Each row was made from one small tree. The marks that hang from a mark follow it in brackets, in the order of their numbers. Every link used is in the known rows. Write each row's tree.
Known rows:
z_306(z_426 z_816): [ 1.42  0.40  3.09 -1.27  2.81  0.25  1.74 -3.16  1.43  2.26 -1.08 -1.51
  0.14  2.08 -3.20  2.97  0.51 -2.47 -1.14  1.88 -1.42  1.04 -3.30  0.30
  2.82  1.47  3.15]
z_673(z_749): [ 1.77 -0.27  2.33 -1.78  5.74  0.92  1.84 -4.56  3.84  2.30 -0.41 -0.53
 -2.06  1.15 -3.59  2.62 -0.06 -1.16 -1.19  1.82  0.71  1.13 -3.42  0.89
  3.69  1.17  2.94]
z_374(z_426(z_544)): [ 1.07 -1.21  1.92 -1.98  6.36  0.20  0.49 -3.53  3.24  0.71  0.13  0.00
 -1.38  1.10 -3.89  4.22  0.76 -2.53 -0.91  4.18 -0.69  0.56 -1.39  0.20
  3.85 -0.31  1.60]
z_544(z_426(z_306 z_749) z_656): [ 2.23 -0.57  4.50  0.94  0.97  0.46  2.90  3.12  3.54  2.61 -1.11 -0.01
  0.79  1.64 -1.13  2.18  0.49 -6.37 -1.50  2.32  2.62  2.11 -3.42 -0.10
  4.36  0.95  3.73]
z_374(z_426(z_749)): [ 1.32 -1.22  2.21 -0.91  5.42  0.83 -0.68 -2.89  2.52  1.09 -1.70  0.67
 -0.96  1.58 -3.15  3.24  0.94 -4.90 -1.14  3.01  0.10  0.21 -1.66  0.76
  4.14 -0.22  1.19]
z_426(z_544(z_656) z_749(z_673)): [ 0.08 -2.25  4.31 -0.24  1.36  0.70  2.87 -0.68  2.43  0.46 -0.78  1.57
  0.38  1.50 -2.34 -0.56 -0.45 -5.29 -1.26  3.10  0.37 -0.67 -1.30 -0.25
  5.69  1.27  2.75]
z_374(z_426(z_306 z_544 z_749)): [ 1.83 -1.76  1.53 -0.06  5.81  0.46 -0.17  0.68  3.51  0.26  0.05  0.05
  0.24  0.73 -3.94  3.75  0.60 -3.95 -1.02  3.55  0.66  1.15 -0.93  0.32
  4.26 -0.17  1.66]
z_306(z_426(z_544) z_816): [ 1.01 -0.49  2.58 -1.47  2.82 -0.13  1.67 -1.43  1.85  1.10  0.06 -1.36
  0.82  1.88 -4.08  3.21  0.45 -2.48 -1.14  2.17 -1.69  0.33 -2.18 -0.05
  3.76  1.18  3.08]
z_426(z_306): [ 2.22  0.07  3.01 -0.36  5.13  1.47  2.57 -3.86  3.32  2.95  0.04 -0.90
 -1.89  1.36 -1.49  2.72  0.53 -1.32 -0.99  2.83  0.76  2.68 -4.22  0.64
  2.89  1.22  3.15]
z_306(z_426(z_374 z_544 z_749) z_816): [ 0.98 -1.62  0.19 -1.00  1.64 -0.02  0.71  0.53  2.12  0.85 -0.43 -2.29
  2.22  2.21 -4.40  1.04  0.04 -3.56 -1.10  2.76 -2.59  0.71 -0.25  0.34
  4.79  1.03  2.62]
z_374(z_426): [ 1.60 -0.38  2.42 -1.74  6.36  0.54  0.53 -4.84  2.87  1.80 -1.02 -0.13
 -2.09  1.39 -2.92  4.02  0.95 -2.57 -0.87  4.00 -0.38  1.21 -2.59  0.50
  3.00  0.11  1.72]
z_544(z_426(z_306(z_816) z_374) z_656): [ 2.86 -0.11  2.81  0.75 -0.31 -0.11  3.71  2.01  3.39  4.05 -0.79 -1.80
  1.10  1.47 -1.67  2.31  0.70 -1.51 -0.64  4.56 -0.43  4.18 -2.68  0.33
  2.02  2.52  4.13]
z_426(z_306 z_374 z_544 z_749(z_673)): [ 1.45 -2.49  1.39  0.09  3.23  1.43  1.87 -0.05  3.81  1.29  0.24 -1.46
  0.37  1.00 -2.27 -0.88 -0.85 -1.28 -0.96  4.13 -0.37  2.14 -0.29  0.01
  4.83  2.14  3.08]
z_426(z_374 z_544 z_749): [ 0.82 -2.28 -0.31 -1.25  3.51  1.29  1.05 -2.01  3.60  1.22 -0.03 -1.07
 -0.41  1.98 -2.69  0.55  0.28 -3.16 -0.96  3.57 -1.14  0.72 -0.84  0.82
  5.68  0.43  2.06]
z_374(z_426(z_306(z_816) z_544 z_749)): [ 1.82 -1.98  1.31  0.95  3.59  0.32 -0.50  1.89  2.31  0.50 -0.43  0.59
  1.32  0.48 -4.41  4.47  1.48 -2.24 -0.80  3.19 -0.47  0.95 -0.07  0.78
  3.18  0.64  1.52]
z_816(z_306(z_426(z_544(z_656) z_749))): [ 0.21 -0.82  3.49 -3.02  1.65 -0.37  3.44  2.26  3.96  0.19 -0.66  1.56
  1.12  2.81 -3.27  1.48 -0.73 -7.56 -2.05  2.63  0.39 -0.14 -2.12 -0.60
  6.12 -0.33  2.74]
z_816(z_306(z_426(z_749))): [ 0.77 -0.18  2.98 -3.22  3.26  0.91  1.97 -0.60  3.49  1.43 -1.49  0.67
 -0.29  2.80 -2.35  1.95 -0.36 -5.14 -2.15  1.88  0.65  0.55 -2.80 -0.08
  5.42  0.45  2.65]
z_374(z_426(z_544 z_749)): [ 0.89 -2.08  1.46 -1.02  5.47  0.54 -0.45 -1.26  2.96 -0.06 -0.55  0.84
 -0.29  1.21 -3.93  3.45  0.95 -4.78 -1.10  3.39 -0.17 -0.47 -0.53  0.39
  5.03 -0.61  1.10]
z_426(z_306(z_816) z_374): [ 2.57 -0.35  0.75  0.37  2.82  1.12  2.04 -2.82  2.82  3.60 -0.41 -1.96
 -0.45  1.40 -1.94  2.06  0.86  1.47 -0.39  3.88 -1.72  3.83 -2.48  1.29
  1.74  2.30  3.06]

Write each row's tree:
[ 1.59 -0.79  0.83 -0.73  1.77  0.35  0.60 -0.91  1.72  2.05 -1.63 -2.47
  1.65  2.50 -3.45  0.85  0.13 -3.82 -1.12  2.46 -2.35  1.42 -1.47  0.61
  3.88  1.42  2.68]  z_306(z_426(z_374 z_749) z_816)
[ 0.80 -0.21  2.07 -4.24  2.52 -0.78  4.38 -0.29  4.90  1.37  0.25 -0.93
  0.52  2.91 -3.01  0.91 -1.29 -4.41 -1.44  5.03 -1.58  2.22 -2.12 -0.74
  4.87  0.20  3.26]  z_816(z_306(z_426(z_374 z_544(z_656))))
[ 2.36 -0.85  2.18  0.19  5.88  0.90 -0.26 -0.91  2.98  1.48 -1.02 -0.04
 -0.46  0.95 -2.98  3.49  0.71 -4.17 -1.07  3.30  0.78  1.92 -2.13  0.73
  3.45  0.12  1.78]  z_374(z_426(z_306 z_749))
[ 0.66 -1.04  3.32 -0.26  0.36 -0.83  1.90  1.95  1.45  0.28 -0.89  0.00
  2.75  2.23 -4.32  1.70  0.21 -6.94 -1.26  1.85 -1.04 -0.46 -1.68  0.01
  4.71  0.47  2.87]  z_306(z_426(z_544(z_656) z_749) z_816)
[ 2.03 -1.30  0.01  0.09  2.76  0.79  2.13 -1.04  3.19  2.48  0.73 -1.81
  0.26  1.10 -2.81  2.27  0.80  1.24 -0.43  4.11 -1.95  3.12 -1.44  0.97
  2.62  1.97  3.01]  z_426(z_306(z_816) z_374 z_544)
[ 2.00 -0.64  3.03 -0.31  5.31 -0.65  2.14 -0.42  3.75  1.04  0.62 -0.03
  0.00  0.87 -3.86  3.95  0.21 -4.31 -0.67  4.71  0.17  2.16 -2.41 -0.17
  2.91 -0.34  2.45]  z_374(z_426(z_306 z_544(z_656)))
[ 2.71 -1.35  1.29  1.18  0.24  1.09  1.33  3.31  3.21  3.40 -1.26 -1.85
  1.37  1.25 -1.73  2.40  1.15 -1.35 -1.00  3.05  0.04  3.17 -1.14  0.89
  3.40  2.54  3.42]  z_544(z_426(z_306(z_816) z_374 z_749))
[ 1.36 -1.57  2.66  1.70  0.40  0.31  2.57  2.39  2.20  1.22 -0.31  1.19
  1.73  1.28 -2.99  2.12  0.99 -4.04 -0.83  2.24  0.06  0.99 -1.96  0.82
  3.67  0.97  2.78]  z_426(z_306(z_816) z_544(z_656) z_749)
[ 2.06 -1.83  1.98  1.32  0.93  1.62  1.47 -0.41  1.97  2.66 -1.45 -0.98
  0.89  1.09 -1.82 -0.43  0.03  0.31 -0.78  3.59 -1.11  2.66 -0.66  0.98
  2.97  3.41  3.09]  z_426(z_306(z_816) z_374 z_749(z_673))
[ 0.39 -1.70  3.94 -1.44  3.18  0.58  1.59 -0.92  2.18 -0.04 -0.44 -0.97
  1.03  1.72 -3.59  0.15 -1.26 -5.18 -1.80  2.00  0.00 -0.60 -1.05 -0.98
  6.03  1.40  3.07]  z_306(z_426(z_544 z_749(z_673)))
[ 1.31 -0.73  0.62 -1.87  2.71 -0.22  1.66 -1.81  2.46  1.55  0.20 -3.19
  1.20  2.10 -4.16  1.90 -0.01 -1.44 -0.82  3.68 -3.04  1.67 -1.19  0.16
  3.53  1.41  3.17]  z_306(z_426(z_374 z_544) z_816)
[ 2.77  0.07  3.00 -0.15  1.88  0.10  3.94  0.84  4.56  3.81 -0.13 -2.45
  0.05  1.69 -1.13  1.61 -0.04 -3.48 -0.91  4.75  0.63  4.36 -3.47 -0.16
  3.21  1.59  4.26]  z_544(z_426(z_306 z_374) z_656)
[ 1.37 -1.99  2.85 -0.61  1.29  1.50  1.76  0.06  3.35  2.62 -1.63 -1.44
 -0.04  1.66 -1.20 -0.31 -0.24 -2.54 -1.45  3.93  0.39  1.57 -0.55 -0.29
  5.42  2.72  3.40]  z_544(z_426(z_374 z_749(z_673)))
[ 2.36 -1.68  3.03  0.34  1.60  1.49  2.11  1.63  3.83  2.95 -0.97 -2.21
  0.58  1.21 -1.05  0.00 -0.57 -1.87 -1.41  4.06  1.19  3.16 -1.08 -0.33
  4.55  3.07  3.98]  z_544(z_426(z_306 z_374 z_749(z_673)))
[ 2.31 -1.19  2.04  1.13  3.56  0.68 -0.48  0.42  1.90  1.65 -1.60  0.63
  0.68  0.81 -3.59  4.17  1.58 -2.38 -0.82  2.91 -0.24  1.66 -1.17  1.29
  2.27  0.83  1.58]  z_374(z_426(z_306(z_816) z_749))
[ 0.66 -0.85  3.53 -1.15  2.51 -0.57  2.39  0.76  2.60  0.12 -0.21 -0.53
  1.66  2.52 -3.88  0.88 -0.59 -8.80 -1.52  1.96 -0.03 -0.32 -2.56 -0.59
  5.78 -0.42  2.93]  z_306(z_426(z_544(z_656) z_749))
[ 0.92 -0.81  4.63 -1.24  3.17  0.88  1.28 -2.33  1.79  1.08 -1.53 -1.20
  0.42  2.10 -2.60 -0.28 -1.12 -5.25 -1.79  1.85  0.29  0.16 -2.21 -0.65
  5.17  1.79  3.24]  z_306(z_426(z_749(z_673)))
[ 1.27 -0.50  2.81 -0.52  1.93  0.49  0.62 -0.70  0.94  1.52 -1.83 -0.77
  1.31  2.30 -3.33  2.10  0.64 -4.68 -1.39  1.04 -0.81  0.17 -2.31  0.57
  3.98  1.11  2.70]  z_306(z_426(z_749) z_816)
[ 1.92 -1.05  6.09  1.17  0.21  0.66  3.41  3.24  3.20  2.41 -1.38  0.24
  1.03  1.18 -1.04  0.55 -0.41 -5.10 -1.64  2.89  2.63  1.95 -2.52 -0.73
  4.50  2.28  4.29]  z_544(z_426(z_306 z_749(z_673)) z_656)
[ 2.03 -0.82  2.91  0.60  2.86 -0.90  1.89  0.98  2.59  1.20 -0.01  0.66
  1.06  0.62 -4.32  4.58  1.11 -2.40 -0.47  4.51 -0.94  2.05 -1.54  0.45
  1.81  0.52  2.28]  z_374(z_426(z_306(z_816) z_544(z_656)))
[ 1.62 -1.46  1.20 -0.74  2.06  1.19  1.24 -0.21  3.78  2.84 -1.33 -1.66
 -0.21  2.06 -1.37  1.24  0.57 -3.88 -1.39  3.36  0.41  1.67 -1.54  0.39
  5.33  1.47  2.98]  z_544(z_426(z_374 z_749))
[ 0.46 -2.32  3.97 -0.50  3.02 -0.22  1.39 -0.06  2.48 -0.34 -1.05  1.72
  0.74  1.05 -3.82  1.12 -0.31 -5.89 -1.12  4.38 -0.02 -0.43 -0.01 -0.56
  5.00  0.34  1.88]  z_374(z_426(z_544(z_656) z_749(z_673)))
[ 2.62 -0.27  2.47  0.39  4.54  0.46  0.51 -1.91  2.14  2.49 -0.94 -0.25
 -0.38  0.64 -3.35  5.00  1.51 -0.16 -0.56  3.76 -0.76  2.68 -2.12  1.05
  1.11  1.16  2.08]  z_374(z_426(z_306(z_816)))
[ 0.91 -0.97  3.06 -1.39  4.85 -0.75  1.87 -2.30  3.27  0.68  0.02  0.57
 -0.68  1.32 -3.92  3.54  0.52 -4.87 -0.78  4.68 -0.59  0.56 -1.97  0.01
  3.67 -0.59  1.76]  z_374(z_426(z_544(z_656)))
[ 1.73 -1.58  1.09  0.32  2.50  0.36  2.76  0.96  4.10  1.48  0.47 -0.94
  1.17  1.77 -2.54  0.05 -0.37 -4.82 -0.75  4.14 -0.34  2.33 -1.80  0.40
  4.60  0.37  2.88]  z_426(z_306 z_374 z_544(z_656) z_749)
[ 1.37  0.32  1.43 -4.39  4.00  0.50  2.92 -2.97  4.47  2.63 -0.75 -1.71
 -1.00  2.87 -2.18  1.42 -0.86 -2.14 -1.59  4.36 -1.30  2.70 -2.82 -0.11
  4.14  1.08  3.16]  z_816(z_306(z_426(z_374)))
[ 0.59 -1.38  0.40 -3.75  3.03  0.46  2.11  0.92  4.66  0.71 -0.23 -0.78
  0.63  2.76 -3.33  0.82 -0.95 -4.32 -1.79  3.67 -1.00  1.00 -0.68 -0.19
  6.16  0.23  2.50]  z_816(z_306(z_426(z_374 z_544 z_749)))
[ 2.32 -1.31  0.23  1.09  1.92  1.41  1.08 -0.44  2.50  2.88 -1.05 -1.19
  0.64  1.44 -2.15  1.23  0.95 -0.87 -0.66  3.06 -1.17  2.81 -1.60  1.55
  2.83  1.97  2.60]  z_426(z_306(z_816) z_374 z_749)
[ 2.57 -0.21  3.71  0.72  1.33  0.89  2.34  0.95  2.88  3.70 -0.74 -0.97
 -0.08  0.98 -1.55  4.44  1.60  0.00 -1.13  2.55  0.91  2.78 -3.01  0.46
  2.43  2.52  3.74]  z_544(z_426(z_306(z_816)))
[ 0.40 -2.54  2.44 -0.47  1.11  0.45  2.87 -0.86  3.02  0.85 -0.64 -0.12
  0.78  1.78 -2.44 -1.99 -0.89 -4.31 -0.89  4.56 -0.99  0.72 -0.44 -0.07
  5.58  1.51  2.78]  z_426(z_374 z_544(z_656) z_749(z_673))
[ 2.08 -0.89  2.06 -0.77  6.73  0.15  0.88 -1.61  3.76  1.07  0.80 -0.70
 -0.80  0.64 -3.72  4.64  0.59 -1.99 -0.79  4.33  0.02  2.14 -1.99  0.05
  3.01  0.16  2.13]  z_374(z_426(z_306 z_544))
[ 1.61 -0.74  3.10  0.85  1.38 -0.02  3.48  0.20  2.52  1.99  0.31  0.57
  0.66  1.07 -2.85  2.93  0.92 -1.78 -0.57  3.06 -0.46  1.88 -2.87  0.53
  2.47  1.37  3.17]  z_426(z_306(z_816) z_544(z_656))
[ 0.50 -2.80  1.12 -1.03  2.89  1.45  1.47 -2.10  3.13  0.98 -0.37 -0.80
 -0.05  1.48 -2.38 -1.03 -0.59 -1.90 -1.05  4.18 -1.06  0.56  0.08  0.19
  5.71  1.83  2.53]  z_426(z_374 z_544 z_749(z_673))
[ 1.77 -2.16 -0.26  0.88  1.73  1.08  1.20  1.16  2.88  1.77  0.13 -1.04
  1.20  1.24 -3.12  1.54  0.85 -0.70 -0.61  3.27 -1.42  2.10 -0.36  1.26
  3.78  1.68  2.47]  z_426(z_306(z_816) z_374 z_544 z_749)
[ 1.64 -0.47  3.43 -0.19  3.66  0.19  3.80 -1.17  3.72  1.72  0.93 -0.10
 -0.43  1.36 -2.29  2.21  0.17 -3.64 -0.83  3.48  0.59  2.01 -3.67  0.04
  3.64  0.54  3.27]  z_426(z_306 z_544(z_656))
[ 0.98 -1.08  1.61 -1.53  2.39 -0.69  2.32  0.48  3.25  0.59 -0.10 -2.17
  2.05  2.79 -3.86 -0.45 -1.22 -7.81 -1.18  3.42 -1.35  0.92 -1.71 -0.41
  5.66 -0.19  2.90]  z_306(z_426(z_374 z_544(z_656) z_749))
[ 1.26 -0.25  1.95 -2.38  3.44 -0.92  3.42 -1.93  3.57  1.25  0.66 -3.07
  0.95  2.63 -3.65  0.39 -1.21 -5.61 -0.93  4.45 -1.94  2.01 -2.60 -0.67
  4.48  0.22  3.48]  z_306(z_426(z_374 z_544(z_656)))
[ 0.72 -1.31  2.07 -0.72  1.80  0.10  0.69  0.89  1.54  0.39 -0.62 -0.51
  1.91  2.08 -4.33  2.32  0.49 -4.51 -1.47  1.25 -1.16 -0.58 -1.19  0.20
  4.89  0.87  2.52]  z_306(z_426(z_544 z_749) z_816)
[ 0.86 -0.17  3.74 -1.06  1.32 -1.00  3.02 -0.35  1.89  1.05 -0.12 -0.81
  1.60  2.07 -4.12  2.42  0.11 -4.81 -1.02  2.61 -1.61  0.58 -2.73 -0.28
  3.56  0.67  3.34]  z_306(z_426(z_544(z_656)) z_816)
[ 0.58 -0.81  4.57 -3.01  2.43  1.06  2.59 -0.70  3.09  1.20 -1.86  0.81
 -0.04  2.38 -2.14  0.33 -1.06 -4.00 -2.26  2.52  0.67  0.26 -1.87 -0.66
  5.46  1.85  3.07]  z_816(z_306(z_426(z_749(z_673))))
[ 1.49 -1.93  1.59  1.34  1.96  1.17  1.13  1.27  2.33  1.33 -0.06  0.54
  0.92  0.92 -2.96  2.82  1.37 -1.63 -0.99  1.78 -0.08  0.80 -1.25  1.16
  3.91  1.45  2.46]  z_426(z_306(z_816) z_544 z_749)
[ 1.39 -1.41  2.98  0.73  2.51  0.46  2.73  1.08  3.40  1.02  0.26  0.72
  0.60  1.52 -2.52  1.38  0.27 -5.74 -1.04  2.48  1.04  1.11 -2.67  0.32
  4.82  0.14  2.82]  z_426(z_306 z_544(z_656) z_749)
[ 1.29 -1.27  2.48 -0.61  0.86  0.57  1.27 -1.04  1.15  1.74 -2.04 -2.19
  1.87  2.08 -3.19 -0.79 -0.74 -2.62 -1.20  3.20 -2.14  1.27 -0.50  0.05
  3.95  2.76  3.13]  z_306(z_426(z_374 z_749(z_673)) z_816)
